Each row was made from one walk, in order. Every step used is in the known rows, and no mark comes twice. Write each row's walk.
Known rows:
V, Z, C, M: [-.32 .21 .30 .05 .09 .16 .03 -.07 .12 -.11 .21 .01 .17 -.23 -.14 -.01 -.08 -.01 -.34 .33 .00 -.14 -.19]
Z, C, K, M: [.02 .26 .12 .01 .03 .23 .22 -.15 .41 -.21 .05 .30 .08 -.02 .00 -.53 .18 .10 -.44 .08 -.19 .01 -.11]
M, V, Z: [-.06 -.15 .11 .14 -.03 .12 -.07 -.11 .20 -.10 .23 -.10 .09 -.39 .07 .21 -.35 -.01 -.10 .10 -.03 .13 .04]
X, V, Z: [-.05 -.12 -.32 .03 -.05 .24 -.06 .04 .01 -.15 .20 -.02 .13 -.26 -.05 .29 -.13 -.02 -.02 -.03 -.03 .07 -.09]
C, K: [.04 .10 .06 -.07 .10 .00 .01 -.14 .10 -.03 .04 .32 -.03 .11 -.04 -.20 .08 .07 -.12 -.08 -.05 .16 -.06]
Z, K, M, V: [.18 -.16 .18 .21 .01 .13 .13 .00 .34 -.26 -.02 .00 .13 -.26 .16 -.29 -.15 -.07 -.14 .03 -.12 .07 .07]
M, V: [.06 -.18 .22 .09 .01 .05 -.02 -.07 .12 -.04 .03 -.10 -.04 -.21 .05 -.01 -.19 .02 -.08 .01 -.08 .06 .03]
K, M, V: [.15 -.02 .07 .14 .03 .14 .04 -.10 .40 -.17 -.04 -.10 .10 -.24 .19 -.06 -.18 .05 -.13 .12 -.13 -.01 .04]
Z, C, M: [-.21 .18 .41 .00 .10 .08 .08 -.05 .01 -.06 -.01 -.02 .05 -.06 -.17 -.20 .06 .03 -.30 .23 -.05 -.22 -.19]
X, C, K, M, V, Z: [-.02 .15 -.21 .19 .07 .27 .02 -.12 .49 -.28 .10 .18 .23 -.52 .14 -.06 -.13 .08 -.15 .13 -.09 .33 .02]
H, V, Z, K: [.04 .13 .11 .01 .16 -.20 .04 .03 .15 -.07 .26 .29 .11 -.11 -.01 -.17 -.06 -.15 -.04 .02 .19 .09 .06]
Z, C, K: [-.08 .11 .27 -.03 .01 .13 .17 -.14 .10 -.07 .10 .27 -.05 .01 -.15 -.46 .15 .07 -.38 -.03 -.14 .07 -.11]
M, V, K: [.09 .20 .14 -.01 -.06 -.10 .00 .02 .31 .03 .16 -.15 .02 -.25 .08 -.15 -.18 -.04 -.23 .15 -.15 .15 .03]
C, K, M, V, Z: [.07 .07 .01 .10 .09 .21 .00 -.26 .60 -.27 .23 .24 .19 -.33 .18 -.06 -.24 .09 -.30 .15 -.14 .21 .00]
X, V: [.06 -.15 -.21 -.02 -.03 .18 .01 .06 -.11 -.08 -.01 -.01 .02 -.09 -.07 .11 .01 .01 .00 -.11 -.06 .02 -.11]
H, C: [.13 .09 .17 -.12 .08 -.21 .00 -.14 .11 .15 -.09 .29 .02 .07 -.02 -.05 -.09 -.02 .03 .03 .10 .03 -.09]
X, V, Z, C, M: [-.29 .06 .11 .04 .07 .33 .02 -.01 .01 -.20 .21 -.01 .17 -.33 -.21 .10 -.07 .00 -.33 .22 -.07 -.13 -.29]
X, C, K: [-.05 .16 -.16 .00 .07 .06 .05 .01 -.02 -.04 -.09 .30 .02 -.11 -.09 -.23 .18 .05 .02 -.10 -.04 .27 -.02]
C, V, Z, K, M: [.03 .18 -.20 .11 .16 .01 .08 -.03 .51 -.15 .15 -.03 .23 -.12 .17 -.32 -.18 -.07 -.19 .15 .06 -.02 .00]
C, V, Z, K: [-.07 .03 -.09 .06 .15 -.08 .01 -.01 .23 -.04 .21 -.02 .09 -.10 .01 -.24 -.21 -.11 -.14 .05 .08 .05 -.01]
C, M: [-.08 .13 .20 -.06 .20 -.04 -.06 -.04 -.01 .00 -.05 .06 .07 .04 -.05 .09 -.02 .02 -.03 .18 .04 -.12 -.14]
V, Z, C: [-.24 .03 .11 .11 -.10 .20 .08 -.02 .11 -.12 .26 -.02 .09 -.30 -.08 -.07 -.04 -.03 -.30 .15 -.03 -.04 -.05]
H, K, M: [.15 .12 -.21 -.04 .09 -.06 .09 -.07 .51 -.08 .17 .11 .15 -.07 .29 -.20 .01 .01 -.17 .25 -.02 -.17 .04]
K, M: [.09 .16 -.14 .05 .02 .08 .05 -.02 .31 -.14 -.05 .00 .14 -.02 .15 -.08 .02 .04 -.06 .12 -.04 -.07 .01]

Which walk is each row?
[.01 .03 -.15 .17 -.01 .14 .07 .05 .33 -.30 .19 .12 .26 -.22 .12 -.08 -.08 -.12 -.11 .11 -.01 .07 .05]  V, Z, K, M
[-.13 -.04 .37 .11 -.03 .24 .10 -.24 .33 -.18 .32 .20 .03 -.40 -.07 -.26 -.17 .06 -.49 .08 -.17 .21 -.06]  M, V, Z, C, K
[.10 .01 -.06 .12 .02 .08 .14 .09 .21 -.22 -.03 .08 .15 -.04 .10 -.25 .02 -.09 -.09 .02 -.05 .01 .04]  Z, K, M
[-.13 .36 .56 -.02 .05 -.01 .07 -.03 .32 -.03 .14 -.16 .08 -.29 -.10 -.34 -.12 -.01 -.55 .38 -.21 -.07 -.18]  Z, C, M, V, K
[.05 .56 .14 -.06 .19 .03 .20 -.22 .60 -.20 .28 .47 .19 -.11 .04 -.51 .12 .07 -.48 .18 .01 .02 -.08]  H, V, Z, C, K, M
[.28 .78 -.11 -.17 .17 -.31 .10 .02 .60 .02 .11 .12 .18 .03 .17 -.40 .11 -.03 -.24 .25 .02 -.04 .01]  H, V, K, M
[-.20 .13 .16 .01 -.02 .21 .10 -.16 .24 -.15 .31 .31 .07 -.18 -.13 -.26 .02 .04 -.43 .07 -.08 .13 -.10]  V, Z, C, K
[-.21 -.07 .19 .25 .14 .11 -.03 .10 .04 -.22 .05 -.01 .21 -.58 -.07 .06 -.21 -.12 -.03 .18 .04 .21 -.03]  X, C, M, V, Z, K
[.01 .35 .32 -.06 .14 -.12 -.08 -.04 .32 .04 .09 -.12 .10 -.21 .01 -.07 -.18 -.02 -.29 .34 -.11 .03 -.12]  C, M, V, K
[.14 .50 -.24 -.06 -.02 -.05 .07 .08 .51 -.06 .08 -.02 .20 -.05 .17 -.23 .04 -.03 -.23 .23 -.14 .01 -.01]  V, K, M
[-.16 -.01 .63 .09 .10 .14 .07 -.12 .12 -.10 .01 -.14 .03 -.28 -.12 -.20 -.12 .05 -.36 .23 -.11 -.14 -.16]  Z, C, M, V
[.05 -.11 -.35 .15 -.03 .31 .08 .11 .21 -.36 .17 .11 .28 -.32 .06 .02 -.08 -.12 -.10 .02 -.08 .08 -.07]  X, V, Z, K, M
[.15 .22 .10 -.19 .24 -.33 .00 -.23 .31 .28 -.11 .12 -.01 .16 .01 -.29 -.16 .03 -.06 .08 .16 -.06 -.12]  H, C, V
[-.03 -.29 .23 .22 -.04 .10 .00 -.02 .14 -.20 .26 .01 .09 -.41 .02 .01 -.31 -.13 -.08 .02 -.02 .21 .08]  M, V, Z, K
[-.09 .30 .23 -.01 .07 -.06 .12 -.06 .23 -.04 .30 .12 .08 -.18 -.07 -.25 .03 -.02 -.27 .15 .11 -.08 -.03]  H, V, Z, C
[-.20 -.12 .34 .20 -.10 .26 .09 -.11 .24 -.17 .28 -.14 .05 -.49 -.03 -.06 -.25 -.01 -.37 .15 -.11 .04 -.01]  M, V, Z, C
[-.08 .04 .20 .25 -.09 .33 .14 -.12 .52 -.30 .23 -.12 .19 -.52 .12 -.13 -.20 .03 -.43 .27 -.15 -.02 -.01]  K, M, V, Z, C
[.15 .27 -.03 .06 .18 -.11 .10 .03 .42 -.21 .21 .30 .25 -.12 .14 -.26 -.02 -.13 -.08 .13 .15 .02 .07]  H, V, Z, K, M
[.15 .24 -.10 -.05 .11 .09 .06 -.15 .40 -.15 -.01 .35 .11 .07 .10 -.27 .10 .10 -.18 .02 -.10 .10 -.05]  C, K, M
[-.02 .57 -.39 -.09 .09 -.25 .03 .16 .26 .18 -.03 -.20 .07 -.12 .00 -.40 .04 -.02 -.16 .16 -.01 .11 -.02]  X, C, V, K
[-.17 .26 -.40 .05 .14 .00 -.03 .04 .17 .03 .05 -.15 .13 -.27 .01 -.06 -.12 .01 -.01 .14 .12 .10 -.01]  X, C, V, Z
[.17 .27 -.05 -.02 .23 -.21 .07 -.19 .63 .00 .07 .27 .25 -.04 .14 -.41 -.28 -.09 -.14 .20 .15 .01 -.07]  H, C, V, Z, K, M
